Each row was made from one walk, in order. Every step used is in the known rows, and no mark comes twice. Write each row's walk.
Known rows
K-V-J: [-11 -23  21 -15  37 -39  14  -1  11 -11 -40  24   8  17  -4  25  30  13
  22 -28 -16]
D-V-J-L-E: [  9  28   2   9  72 -60  40 -48 -20  11 -33  22   4 -48   2  42 -12 -20
  30 -38  -3]
E-L-J-V: [ 16   5   3   0  18 -21  35 -48 -23 -19 -77  -2   4   0   0  61 -47   0
  12  -8  -6]
F-D-V-J: [ -2  -7 -25  -6  18 -34  49   7 -13  11 -50  26  17 -34   2  28  22  18
  46 -33 -24]
E-L: [ -2 -22  29  -6  12 -29  19 -20 -34  -8 -34 -15  31 -12  26  38 -12 -12
   5  -8 -12]
W-K-V-M: [  1  -3  16 -52  28 -27 -27 -39  45 -22 -37  30  12  16 -34  13  10  22
 -10 -22 -35]
E-L-D: [ 11 -40  28  -4  16 -23  16 -11 -48  -5 -80 -21  21 -29  45  55 -13 -10
   5  11 -12]
K-W: [  9 -39  20 -41   3 -19  -9 -15 -23  23 -33  -7   8 -21  16  -5  10  -7
 -11   5  13]
M-V-J-L-D: [ 13 -38   1   4  64 -29  14  14 -35  -5 -92 -16   0 -42  36  48 -13 -51
   0 -23 -18]
L-J-V: [ 13  12 -14  -1  18 -16  29 -33   8  -6 -78   4   1  15 -28  46 -40  10
   1  -3  -5]
F-D-L-J-V-K-W: [  12  -43  -27  -23    2   13   41  -44   -2    3 -104   17   -7  -36
   -8   36  -12   -7   30   32   15]
M-V-K-W: [ -6 -41  15 -53  10  10   5 -36   7  37 -31 -25   4 -23   7   6  18 -17
 -21   0  14]
F-D-L-J-V-K: [   1  -24  -36    7   13    9   66  -35   11  -15 -107   17    6  -13
  -23   62  -23   -2   30   24   -6]
D-L-J: [ -1 -29 -11  14  18 -20  19 -21 -15 -34 -70   9  -7   0  -1  42 -15 -24
  26  15   4]
J-L-D-V: [ 31  10 -19  -3  42 -36  46 -13  -7   5 -83   8  20 -44  29  64 -28 -24
 -11   7   2]
J-V-K: [ -4   8  11 -20  22   9  43 -42  35  17 -38  -3  32   3 -22  39 -24   3
 -16  -9  -8]
W-K-V: [ 13   1  10 -29  31 -27 -19 -35  38 -31 -52  16  19  25 -27  24 -14  31
 -15   8  -1]
F-D-L: [  6 -53 -25   7  -2 -33  27  16 -17 -16 -70   7  26 -25  -2  26   6 -15
  23  27 -18]
L-J-V-K: [ -6  12   0  -8  27  17  48 -57  26   3 -71   2   4   9 -24  55 -35   7
  -1  -5   3]
E-L-J: [ -8 -20  19   7  21 -18  25 -34 -43 -20 -65 -12   4  -5  25  49 -24  -7
  20  -4  -4]
V-J-L-D: [  4 -35  20   9  65 -25  20  11 -47  -8 -88  -1  10 -40  47  50 -17 -37
  13 -15 -11]
F-D: [ -2 -39 -14  -3  -2 -28  27  17 -15  11 -69  -5  33 -13  -6  20   7  13
   4  13 -18]
E-L-D-F: [ 14 -56  30 -12   4 -22  47 -20 -50 -27 -85 -10  -1 -43  54  48  -7  -3
  13  35 -23]

Which walk is each row?
[  6  -1  21 -12  76 -36  -8 -31   9 -46 -54  30  12  -5   5  35 -29 -10
  10 -27  -8]	W-K-V-J-L
[ 21 -45   9   0  31 -29  50  -9 -27 -23 -99   1   0 -50  43  43 -24 -28
  -9  43 -10]	J-L-D-F
[  5 -13  11   9  72 -55   8 -28 -30   9 -52 -15  -4 -37  -3  31  -9 -42
   5 -33 -12]	M-V-J-L-E
[ -1  -6  24 -25  50 -25 -18 -25  19 -37 -42  27   5  15 -13  21  -3  27
  21 -30 -12]	W-K-V-J
[ 21  -1 -24  11  21 -17  29 -33   5 -33 -79  18  -5   6 -29  48 -36 -16
  20  13   1]	D-L-J-V
[  4 -16  30 -36  16  18  33 -78 -20  10 -64  -4  -3 -26  20  46 -30  -5
   8  -2  20]	E-L-J-V-K-W
[ 10  -5  17  11  52 -57  16 -42 -19  12 -52 -11  18 -30  -4  34 -23 -30
 -17   8   4]	J-L-E
[  2   7 -10 -24  18 -18  18 -37  15  -1 -68  18  -6   8 -35  36 -14   0
   1 -34 -37]	L-J-V-M
[  18  -18   21  -10   78  -28   -9  -17   -1  -42 -101   21    3  -19
   22   56  -28   -6    7  -10   -5]	W-K-V-J-L-D
[-16 -19   5 -23  23   5  29 -26  26  19 -33 -26  22  -2  -9  28   3 -16
 -18  -9  -7]	M-V-K
[  8   4   0 -35  15 -24  11 -23  24  13 -35  18  21   2 -35  19  -3  -4
 -15 -33 -46]	J-V-M
[  24  -25  -51   15    7  -26   43  -13   -3  -26 -113   19    4   -9
  -29   49  -26   -2   30   26  -14]	F-D-L-J-V
[  3  19  -1  -2  58 -39  46 -17 -16  -3 -24  28  18 -40  22  43 -17 -33
  23 -47  -7]	D-V-J-L
[  7 -52  22   5  51 -24  47  -1 -50 -29 -89  13 -15 -57  55  43 -13 -32
  22   7 -22]	V-J-L-D-F
[ 10   5  29  -2  89 -57 -15 -61   3 -29 -61  24  -4 -16 -17  39 -23   1
  10 -19   0]	W-K-V-J-L-E
[ 20   4 -11 -25  39 -37  34 -19   1  10 -72  23  14 -52  22  54  -7 -36
 -10 -21 -30]	J-L-D-V-M
[  0   0  -9   0  29  14  50 -57  21 -24 -73  15   0   0 -22  60 -35 -18
  19   9   3]	D-L-J-V-K
[ 15 -54   6  -2  49 -27  42   3 -38 -25 -95  -4 -24 -59  42  38  -6 -44
  13   2 -27]	M-V-J-L-D-F
[  1 -13  27   6  76 -72  16 -36  -7  -5 -59  20   3 -13  -4  42  10 -15
  12 -21  -4]	K-V-J-L-E
[ 20 -12   7 -41  40  -1  43 -44  -5  36 -73   7  10 -70  49  48 -14 -31
 -14  11  28]	J-L-D-V-K-W
